Each row was made from one small tree. The marks that hang from a mark follow it in brackets, in the order of their numbers. Every link used is in the known rows. Write each row's tree.
(in the rows, 128 means zero)
Known rows
j805(j880): [141 155 130  90 133 150 100 113 124 119 133 125 173 118 130 169  68 111
  92 128 132 117 131 145 128  94 104  89 137 116 130 151 117 142 165 112
 134 147 132 103 143 129 128]
j902(j108(j157(j533))): [109  94  82 140 126 159 175 119 135 158 127 140 132 129 148 105 193 121
 150 176 156 124  95 135 123 139 130 141 146  88  97 123 122 132  88 146
 120 126 110 113 143 162 163]
j805(j284 j880): [123 141 105  81 101 145 109 100 100 114 105 114 211 141 149 139 106 135
  80 104 151  96 156 160 107 111 135 108 109  94 124 169  94 118 143 108
 114 138 151  94 116 103 108]
j755(j284(j805)): [108 128 105  98 153 144 157 132 126 153 149 112 181 131  70 107 106 155
  79  93 137 132 135 154 114 135 168 105 120 176 141 163 126  64 129  83
 161 143 127 110 133 140 103]
j108(j157(j533 j755) j663): [118 123  89 150  95 159 180 137 113 163 105 146  72 163 114 131 156 114
 154 172 157 116 105 118 124 144 109 159 189 115 129 175 122 187  97 162
  88  99 118 124 121 165 174]
j533(j157(j108(j663(j634) j902))): [151 109 180 123 188 109  81 195 132 130  68 165  73 133 159 179 169 138
 166 108  63 157  85 113  75 155 134 139  77 175  88  74 134  96 107 128
 138 129 144 142 109 133 158]
j548(j634): [142 155  81  99 196 132 111 147 129 129 128 156 134 120 144 113 146  92
  60 134  89  91 113 119 137 112 124 105 144  96  80 102 149 105 184 112
 161 131 161  85 175 122 122]
j902(j108): [115 130 106 114 163 118 116 110 144 136 151 127 157 110 147 109 142 116
  96 147 107  99 107 127 164 111 143 130 144 102 133  84 128 100 125 111
 161 139 106 112 149 108  83]
j789(j161(j694)): [145 128 103  91 110 113 148 130 133 107 189 126 136 136 150 108 126  99
  51 111 167 142 152 165 126 165 153  96  97 101  98 167 107 150 178  93
 120  89 145 101 173 145 101]
j157(j108(j663 j902) j533 j755): [101 149 154 162  99 138 162 113 130 123 110 129  61 129 130 154 102 122
 164 136 122 141 141  68 122 132  87 219 162 102 143 111 135 141  89 164
 109 128 125 146  95  93 164]
j902(j108(j157(j755) j663)): [131 148 119 157 123 101 137 144 125 129 124 135 110 120 108 106 160 141
 171 177 112  79 106 123 166  99 143 142 160 143 157 133 136 159  75 178
 115 110  94 134  88 126 130]
j533(j157(j880)): [160 128  93 129 154 130  77 118 109 176 122 124 145 148  95 166 119  91
 130  95 145 127 103 173 109 118 130  99 114  92 100 117 119 157 141  93
 135 149 121 116 191 150 121]
j533(j157): [127 111  83 116 170 130 104 141 144 163 130 143 125 135  76 168 149  68
 105 129 158 117  89 173 115 132 150 103 141 102  96 117 120 129 132  90
 144 137 132  96 176 175 115]
j902(j108(j663)): [138 154 131 114 148  91 113 130 133 127 114 141 138 132 163 103 135 152
 121 133  70  95  88 113 168 118 144 149 153 113 158 106 130 115  99 134
 152 130  78 133 117 114 104]
j157(j108 j533 j755(j284) j880): [118 188  70 182 102 170  85  63  77 137 102  60 155 136 146 151  72 145
 193 108 170 147 170 128 104  95 112 184 127  64 139 143 105 134 116 118
 106 149 121 131 137  73 114]
j789(j161 j902): [127  79 164 118 146 115 119 119 130  93 153 134 129 109 136 109 144  98
  53  81 165 148 168 185 129 140 115  65 104 159 133 138 103 102 186 127
 111 107 173 124 129 157 108]
j634(j663): [105 160 127 106 129 154 103 119 152 132 154 152 152 150 108 177  72  88
  56 146  94 125  80 144 166 147 154 103 135  77 137 143 125 157 134  85
 153 107 113 117 145 131 117]
j23(j902(j108(j157))): [117  75 159 135 107 113 168 135 156 129 148 145 138 118  93  84 160 160
 155 173 140 126 130 149 129 144 122  87 132 157 113 103 142  97 114 137
 159 150 118 126 122 168 132]
j755(j284): [108 134  77 104 184 159 119 120 127 119 128 123 153 135 101 117 124 117
  81 118 146 121 103 157 127 137 144 141 142 125 120 149 114  93 127  74
 141 139 156  91 159 132  84]
j23(j902(j108(j157(j533 j880)))): [133  84 136 166  54 141 160 107 121 160 111 116 134 143 144  92 168 178
 211 160 160 152 144 108  91 138  78 112 118 103  98  93 139 129 125 166
 119 148 103 150 144 161 174]
j284(j805(j880)): [145 147 156  77  84 143 142 124 126 151 144 112 185 108 106 160  48 145
  81  96 119 137 156 146 101 100 140  64 113 163 162 174 137 117 169 112
 162 151 102 124 113 127 134]
j161(j694 j894): [131 122  90  55 116 139 180 149 167 127 167 146 155 129 154 131 115  72
  10 119 160 121 105 128 199 178 179 118 141  71 105 171 132 152 170  35
 125 119 137  72 234 142 135]
j755(j284(j805(j880))): [135 143 141  82 116 149 133 124 109 122 118  93 197 121  75 133  76 165
  97  70 149 129 151 163  89 132 164  84  90 186 162 188 117  83 151  88
 142 170 116 115 112 122 102]
j157(j533 j755): [ 88 156  59 129 112 165 154  90 120 155 153 113  99 134 122 150 108  65
 111 159 177 138 127 116 147 129 107 153 197  76 135 144 136 159 147 134
 123 127 120 110 160 121 127]
j157(j108(j663) j533 j880): [179 181 119 164  89 133 113 103 120 156  70 114 136 167 209 138  78 164
 166 107  99 144 128  87  91 107 100 168 136  37 136 110 124 153 103 116
 113 135  91 150 147  97 165]
j533(j157(j755 j880)): [151 157  89 151 134 130  52 105  94 169 137 106 125 131  76 206 104  63
 158 123 146 113 144 157 131  92 125 115 125 116 136 137 133 185 157 132
 116 140 113 124 176 127 110]
j789(j161 j902(j108(j157))): [124  44 163 143 137 111 134 135 131  91 152 139 133  88 148  70 208 136
 129 122 164 114 156 181 127 135 135  59  79 176 128 131  85 107 133 177
 105 114 157 134 102 165 118]
j23(j902(j108(j157 j663))): [134  86 173 147  94  88 172 163 159 121 109 156 106 138  96  61 170 198
 176 149 111 109 112 114 113 154 124 105 140 169 134  98 139 101  92 161
 140 136  98 145  95 171 146]
j157(j108 j755): [129 179  95 141 135 122 102  94 131 128 161 100 151  99 125 156  68  92
 132 152 122 125 136 137 146  80 141 158 164  76 142 106 116 148 136 112
 155 137 127 123 128  87 112]
j894(j161): [125 118 118 112 178 129 169  95 124 125 149 117 184 159  93 114 103 101
  60 117 152  95  99 164 135  91 144  79 166 123 117 157 115 133 150  68
 156 100 156 124 165 121 125]
j789(j161): [125 107 128 105 141 129 116 111 125 118 166 129 129 132 140 139 125  76
  67 115 157 115 123 164 117 109 128  88 138 131 119 146 109 136 166 112
 141 109 155 117 147 147 103]
j157(j108(j663(j634))): [162 163 126 112 157 118  86 171 136 128  82 143 141 144 208 152 117 155
 150 131  28 129  89  99 104 115 135 155 126 107 119  92 133 115 129 102
 180 125 129 134 114  85 147]
j23(j902(j108)): [106 114 155 128 125  96 150 112 161 121 154 119 129 119 114  81 127 156
 138 146 114 128 138 128 147 126 127 110 150 137 138  70 145  77 144 132
 176 154 103 126 134 133  97]
j663(j634): [126 137  87  71 186 164 102 158 128 151 130 143 146 135 161 157 135  98
 106 156  74 139  95 118 124 148 125 103 129 118 101 110 154 118 182  99
 176 111 154 109 162 107 122]
j157(j755): [105 159  88 115 139 133 114 114 132 136 175 120 123 113  83 155  87  75
  91 166 142 115 137 137 161  94 128 125 189 105 140 140 143 150 163 122
 146 130 134 112 151 103  98]
j284(j805): [116 119 124  93 125 131 173 133 142 164 171 124 163 114  83 124  94 125
  79 114 100 143 132 139 123 103 146  91 144 143 137 151 152 103 152  85
 175 131 110 119 140 146 135]

Write each row's tree
[ 98  73 101 115 129 195 211 137 148 150 139 175 105 129  88 123 171  96
 106 171 171 165 122 118  87 171  83 140 136 113  50 155 138 135 108 135
  93 108 164 117 130 182 180]  j108(j157(j533) j902)
[ 97 114  52 142  94 183 183 116 115 165 148 128 112 137 104 149 144  83
 142 189 187 128 119 134 123 138 105 147 178  93 105 175 132 193 118 150
  94 110 144 114 143 157 160]  j108(j157(j533 j755))
[108 113 104 123 123 148 163 138 110 140 163 107 160 114  12 110 133 137
 138 139 176 132 144 164 114 131 178 104 121 210 142 210 130 125 110 109
 127 127 132 114  97 154 118]  j108(j157(j755(j284(j805))))
[130 183 111 140 176 123  66 144 102 103  83 103 115 136 165 150 113 159
 197 131  80 133 108 101 124 131 149 181 123 156 162 108 125 107 118 114
 146 138 131 133  89  67 106]  j157(j108(j663(j634)) j755(j284))
[100  40 196 115 129 106 135 120 142  74 146 126 125  76 188 103 192  86
  59  68 184 102 143 152 195 142 164  77  96 170 179 117  97  93 156 124
 115 147 139 125 156 132 125]  j789(j161(j894) j902(j108))
[130 152  78 167 137 144  87  94  83 130 125  81 156 109 101 119 145 155
 189 144 167 112 150 144 140  94 144 130  95 154 141 149 129 140  94 157
 100 144 112 128 112 106  74]  j902(j108(j157(j755(j284) j880)))
[131 125 180 132 120  73 148 139 160 112 112 132 107 136 136  74 137 175
 142 126  78 108 115 100 155 144 130 131 149 155 168  71 144  78 130 149
 170 155  82 142 113 142 112]  j23(j902(j108(j663)))
[111  70 170  94 109  83 167 139 153  65 163 127 145  91 215  74 170 105
  28  66 187 115 162 153 215 203 189  95  72 136 146 142 104 106 176 107
 100 124 135 116 169 133 111]  j789(j161(j694 j894) j902(j108))
[147 146  92 151 100 160  99 110 103 151 163 118 145 122  82 163  90 104
 142 158 138 128 148 143 131  73 104  99 137 110 114 166 145 203 157 137
 107 112 144 137 147 127 127]  j108(j157(j755 j880))
[106 162  71 154 112 143 122  82 126 150 145  98 127 129 150 159  89  92
 142 163 155 139 144 115 133 105 119 186 169  45 133 109 112 160 121 126
 144 133 124 126 147  89 142]  j157(j108 j533 j755)
[110  80 176 136 145  98 112 112 124  84 145 127 132  90 169  85 162 119
  81  91 155 118 165 176 158 137 143  80  87 162 148 100  99  84 169 153
 121 133 131 137 117 140  90]  j789(j161 j902(j108))
[153 125 102 143 122 139 116 111 114 161 129 120 179 113 124 123 147 155
 149 145 107 109 121 136 131  96 122 101 106  94 105 133 136 155 116 138
 125 127 103 135 140 130 123]  j902(j108(j157(j880)))
[122 163 171 118 145 122 104 164 121 104 114 136  75 116 152 171 108 136
 159 139  55 153 133  68 123 119 114 185 112 160 129 101 165 129 130 155
 139 124 153 157  65  65 153]  j157(j108(j663(j634) j902) j755)
[180 138 105 156 137 119  39 110 121 158 114 103 166 133 140 193  88 115
 166 102 119 130 121 168  84  79 144 119 103  73 102  97 107 153 116  91
 146 147 114 125 172 129 125]  j533(j157(j108 j880))
[ 90 109  36 149 123 199 170 112 102 142 129 115 115 144  73 118 160  92
 150 167 224 122 127 150 109 148 119 164 170 118 105 201 116 151  98 130
  91 119 161 100 127 156 139]  j108(j157(j533 j755(j284)))
[117 135 153 127 122 135 170 163 139 116 144 171  72 122  43 142 126 120
 126 168 134 127 129 104 145 130 103 150 141 187 121 166 154 158 107 165
  84  91 149 141  77 155 158]  j108(j157(j755) j663 j902)
[148 157  98 181 140 114  16  93  79 132 115  76 147 125  90 183 104 118
 206  96 172 127 153 171  99  81 161 155  82 115 141 124  96 127 107 103
 119 171 124 125 146 113  86]  j533(j157(j108 j755(j284) j880))
[120 126 160  86 177 143 129 175 138 125 103 172  80 140 147 147 158 140
 101 127  51 153  86  79 120 168  97 139 118 166  98 121 168 109 147 128
 141 111 154 141 110 117 142]  j108(j663(j634) j902)
[ 94 101 127 156 115 129 136 123 120 104 143 100 129 116  40  80 160 169
 193 165 182 126 166 149 145 157 150 126 142 204 147 132 133  86 106 159
 132 160 126 131  93 148  85]  j23(j902(j108(j157(j755(j284)))))
[154 120 180 120 125  48 138 151 151  64 125 126 125 129 186  45 166 162
  87  61 131 132 158 153 186 197 174 126  55 163 158 143 104 119 150 162
  93  99 101 139 125 144  93]  j789(j161(j694) j902(j108(j663)))
[116 135 165 133 122 138 172 134 151 127  99 155  89 146 154 142 117 150
 147 122 101 151 109  75  93 159  95 197 134  93 111  95 123 114  84 133
 108 118 137 138 115 125 184]  j157(j108(j663 j902) j533)
[142 143 186 129 140 115 135 141 169 104 113 152 103 125 122 128  97 144
 105 114  77 142 122  96 117 124 110 171 117 126 121  95 128 107  99 125
 137 125 143 143 102 119 149]  j157(j108(j663 j902))
[150 121 130 125 135 110 153 163 146 135 109 153 137 134 130  89 172 161
 148 161  88  88  84 119 139 121 142 128 138 130 126 126 128 134  81 135
 128 114  94 130 100 156 133]  j902(j108(j157 j663))
[174 121 185 156  69  90 134 142 141 127 100 136 121 147 122  67 136 216
 206 125 106 138 134 105 112 128  91  97 115 153 130 103 145 124 112 166
 126 138  90 166 118 147 138]  j23(j902(j108(j157(j880) j663)))
[145 120 177 140 155  99  99 161 158 121  99 160  79 127  90 159 140 129
 147  95  99 136 101 133  94 139 141 167  96 150 103  86 118 110  69 130
 120 137 130 143 110 152 140]  j533(j157(j108(j663 j902)))
[152 152 166 151  90 147 133 148 115 132 123 141  85 127  58 155  96 140
 151 132 121 136 142  91 128 110  79 140 121 168 125 170 161 181 117 166
  70 104 137 151 101 137 148]  j108(j157(j755 j880) j663 j902)
[135 139 125 131 151 113 105 172  98 136 107 148 102 128 168 122 178 148
 190 185  64 107  93  99 152 141 144 138 128 180 140 124 156 155 112 174
 130 114 105 148  68  99 138]  j902(j108(j157(j755) j663(j634)))
[165 171 190 143 117 114  96 124 147 116 108 128 126 127 142 149  65 170
 133  90  67 151 149  75  98  88  84 149  93 106 122 106 140 120 110 123
 123 137 132 157 116  87 142]  j157(j108(j663 j902) j880)
[110   4 188 123 112 114 154 140 142  85 144 157 132  72 175  94 216 106
  94  94 197 101 136 166 165 165 160  52  99 206 145 145  93 126 127 137
  88 135 166 129 128 180 144]  j789(j161(j894) j902(j108(j157)))
[112 167  69 149  88 170 115  70  89 172 143  94 133 146 149 171  80  73
 141 143 164 143 151 110 122 108  80 158 162  55 143 143 144 179 160 134
 111 129 113 127 172  94 126]  j157(j533 j755 j880)
[132 127 178 114 128  82 124 165 124 113  87 140  94 149 189  87 163 187
 181 132  51 135 104  75 122 167 122 111 124 178 148  69 162  69 147 153
 183 145  95 151 106 123 132]  j23(j902(j108(j663(j634))))
[144 110 144 137  87 184 189 143 121 148  85 169  94 162 118 141 155 163
 162 123 130 153 129  88  78 150  61 150 110 123  80 168 149 169  90 151
  67 109 139 147 129 167 202]  j108(j157(j533 j880) j663 j902)
[124 122 171 162  82  72 156 150 137 113 127 135  83 122  87  84 156 169
 208 170 133 109 132 110 156 135 124 132 159 181 173 117 153 139 105 193
 126 140  93 153  75 158 127]  j23(j902(j108(j157(j755) j663)))
[ 68 135 109 150 130 174 131  90 119 106 128  91  95 115 103 157 104 108
 157 141 175 159 163 106 120 136 127 214 132 113 111 120 115 104  89 128
  92 148 164 127 109  94 127]  j157(j108(j902) j533 j755(j284))
[133  87 203 142 139  65 124 130 132  86 101 135 112 116 177  60 169 161
 103  65 127 104 139 153 145 141 142 108  91 178 184 114 100  87 147 173
 115 125 111 152  91 140  94]  j789(j161 j902(j108(j663)))
[142 137 178 100 160 124 105 176 140 107  98 160 101 131 180 154 126 155
 146 130  38 160  99  69 102 131 115 158 107 132  97  87 149  98 120 127
 149 115 148 149  80  92 158]  j157(j108(j663(j634) j902))
[ 73 141  45 139 139 181 140  88 100 149 129  98 112 148 107 140 130  95
 126 150 198 121 135 127 132 146 125 181 176 105 129 159 108 126 124 120
 115 139 135 106 147 126 101]  j157(j533 j755(j284))
[138  94 148 101 130 108 150 141 154  82 167 133 141 123 150  72 127 108
  27  81 185 168 171 181 152 182 151  75  80 133  99 172 102 142 206 117
 105  93 167 104 166 161 104]  j789(j161(j694) j902)
[192 190 149 132 130 125  49 150 104 142  69 128 158 157 229 162  87 170
 175 100  36 146 103  81  91  96 114 125  95  78 129  94 137 137 151 111
 158 125 120 153 123  71 155]  j157(j108(j663(j634)) j880)
[114 169 172 141 122 108 111 128 144  99 134 129  82 106  93 152  71 127
 142 125  94 142 141  94 144  97 121 190 139 142 150 109 151 131  97 140
 115 128 131 148  83  95 123]  j157(j108(j663 j902) j755)
[127 173 104 159  98 120 125 106 128 142 105 108  97 144 160 147  86 125
 171 143 126 129 123 105 126 122 118 206 176  76 156 114 115 170  95 141
 122 133 105 142 112  93 157]  j157(j108(j663) j533 j755)
